What can hang from each mark
fivano: kesi
zuru: dasa kesi napu
kozen: fivano
kesi: fivano napu zuru
tanede: kozen
napu: zuru
pigif: fivano kesi

Known rows, with every way that one mark hangs from another
zuru{dasa kesi napu}: [ -0.9  41.7 -30.4 -18.8 -35.7 -39.7 -13.8  21.7  -3.4  43.4  45.7  66.0
 -10.0  16.5 -15.5]
pigif{fivano kesi{napu{zuru{dasa}}}}: [  7.3  51.8 -46.6 -39.0  13.4 -30.7   4.5  40.4   1.8 -22.2  -3.3 -14.6
   1.1  -7.2   0.4]
kesi{napu{zuru}}: [ -8.5   6.5   8.4  13.0  39.1   8.6   0.4   1.3  -3.6   6.9 -33.6 -10.7
 -19.6 -22.5 -18.5]
kesi{zuru{dasa}}: [-23.1  13.7  23.6  34.7  14.7  -7.0 -51.9 -17.9   1.6  35.8  -3.5   7.0
   8.3  -0.5 -33.9]
tanede{kozen{fivano{kesi{zuru}}}}: [ -0.2 -75.4  -3.3  -8.3  -8.3  31.6  25.2  16.0  11.0 -18.5 -18.9 -17.4
   6.8   4.3  14.2]
napu{zuru}: [-23.5 -30.8   0.6   3.9  32.5  -5.4 -36.4 -20.1 -24.8  25.5 -12.5  -5.3
 -10.8 -20.3 -58.0]
kozen{fivano{kesi}}: [  1.9 -57.7  21.0 -19.7 -15.7  11.1  25.5 -41.2 -49.3 -10.0  21.6  15.7
  14.3   4.0  -9.7]
tanede{kozen{fivano{kesi{napu}}}}: [ 22.4 -52.3  -2.5 -21.4 -11.8  34.4  54.8  19.2  -0.2 -28.4 -13.3  -2.6
  -8.9  13.4  25.4]
napu{zuru{kesi}}: [-20.4 -24.6 -16.5  -5.1   1.9 -22.4 -25.0 -16.7  -6.7  28.2   6.5   3.7
  -3.1 -18.0 -35.7]
zuru{kesi napu}: [ 15.7   8.6  -9.4 -16.8 -23.0 -24.9  14.3  36.7 -13.1  27.6  14.2  68.3
 -27.4  -8.7 -12.7]
kozen{fivano{kesi{napu zuru{dasa}}}}: [-13.0  -2.2  10.4   8.8  -4.1  14.4  29.0 -12.4   5.4 -16.4   1.4 -14.2
  38.1   8.8  35.3]
kesi{fivano napu zuru{dasa}}: [  1.3  54.3  41.0  35.2   8.8  24.2 -16.9  22.8  37.9 -29.7 -36.2 -23.4
  -0.3  -8.0  32.3]
kozen{fivano{kesi{napu zuru}}}: [  0.6 -25.3  25.2  10.7   3.3  27.8  48.5  -5.3  -2.8 -28.0 -21.2 -12.6
  25.2 -10.4  38.0]
pigif{kesi{fivano}}: [ 40.7  -4.2  31.8 -23.7 -14.3 -11.9   5.5  -0.7 -36.3 -10.0  13.8  21.2
 -27.2   2.0  -7.4]
fivano{kesi}: [ 37.6 -26.4  33.9  21.1   2.2 -10.0  -1.3 -54.0 -36.4  19.0  21.1  25.3
 -12.5   5.0 -23.5]
tanede{kozen{fivano}}: [ -9.9 -71.2  -0.2 -40.1 -11.9  29.9  16.5  26.6 -21.0 -14.2 -16.5   7.4
 -15.4   3.1 -24.8]

Rows
[-13.1  38.5   7.7   3.5  12.0  13.6 -23.4   8.5  16.5 -25.3 -15.4 -31.5
  -8.6  -8.2   6.7]
kesi{fivano napu{zuru{dasa}}}
[-28.2  11.0 -23.1 -11.6 -20.8 -20.5 -52.3 -15.5  10.4   5.1  28.6 -15.8
  10.5   0.6 -14.3]
napu{zuru{dasa kesi{fivano}}}
[  7.2  24.1 -10.0  25.4  17.1  -9.7  -4.6 -37.3   8.2  18.5  13.9 -15.6
   6.5  11.8   3.5]
fivano{kesi{napu{zuru{dasa}}}}
[ 11.8  43.9 -12.1 -20.9   3.1 -13.9   1.9  16.1   8.0 -11.2   4.1 -18.0
  -6.9   7.3  19.6]
pigif{kesi{fivano napu{zuru{dasa}}}}
[ 30.5  -8.7  12.9  15.7  11.4  -1.1   0.9   5.7  -7.2 -36.0 -19.2  -7.4
   7.1 -28.7   1.1]
pigif{fivano{kesi{zuru}}}
[-11.6 -38.1  -6.2 -13.7   7.2  17.8  40.9 -15.8 -18.6 -21.8  -5.3 -19.5
  20.0  -7.6  16.2]
kozen{fivano{kesi{napu{zuru}}}}
[ -3.1 -60.9 -33.1 -23.3   4.1  33.4  40.6  20.3  14.1 -25.1 -22.4 -31.8
   3.5   4.3  24.1]
tanede{kozen{fivano{kesi{napu{zuru}}}}}
[-25.2  34.7  -7.1  13.6  28.8  -3.0 -23.9  -5.9   7.3  22.0  -9.1 -13.8
  -5.6  -2.8 -22.7]
kesi{napu{zuru{dasa}}}
[-13.6 -35.9 -39.8 -23.4 -16.4  18.8  18.9  46.8  27.4  -2.1  -1.1  -1.6
  16.2  21.1  23.6]
tanede{kozen{fivano{kesi{zuru{dasa napu}}}}}
[ 17.1  56.9  17.5  -0.5 -39.7 -10.6  -8.0   4.1  15.8 -19.4  22.7  17.6
  -8.2  15.6  26.3]
zuru{dasa kesi{fivano napu}}
[ 21.3  -2.5   5.8  27.8  26.7   0.3  14.1 -28.0  -1.0   5.1  -9.7 -13.2
  -5.9  -8.7   9.0]
fivano{kesi{napu{zuru}}}
[  7.3  45.0 -15.5 -27.6 -47.3 -22.6 -15.0  37.3   4.9   2.2  37.6  46.0
 -11.4  10.3  11.2]
zuru{dasa kesi{fivano} napu}
[-39.1   6.4 -33.5  -5.0  -9.6 -34.7 -52.8 -26.6   2.7  42.9  33.3   0.9
  10.7   5.1 -38.5]
napu{zuru{dasa kesi}}
[-10.2  50.1  26.5  44.4  24.9   5.5 -18.2   7.3  24.6  16.9 -25.0  -2.6
   0.4  -1.4   3.1]
kesi{napu zuru{dasa}}
[ 20.3  36.3  23.9  55.3  12.8  -2.9  -0.3 -27.0  25.7  15.8  -1.6  -5.4
  12.4  13.2  25.8]
fivano{kesi{napu zuru{dasa}}}
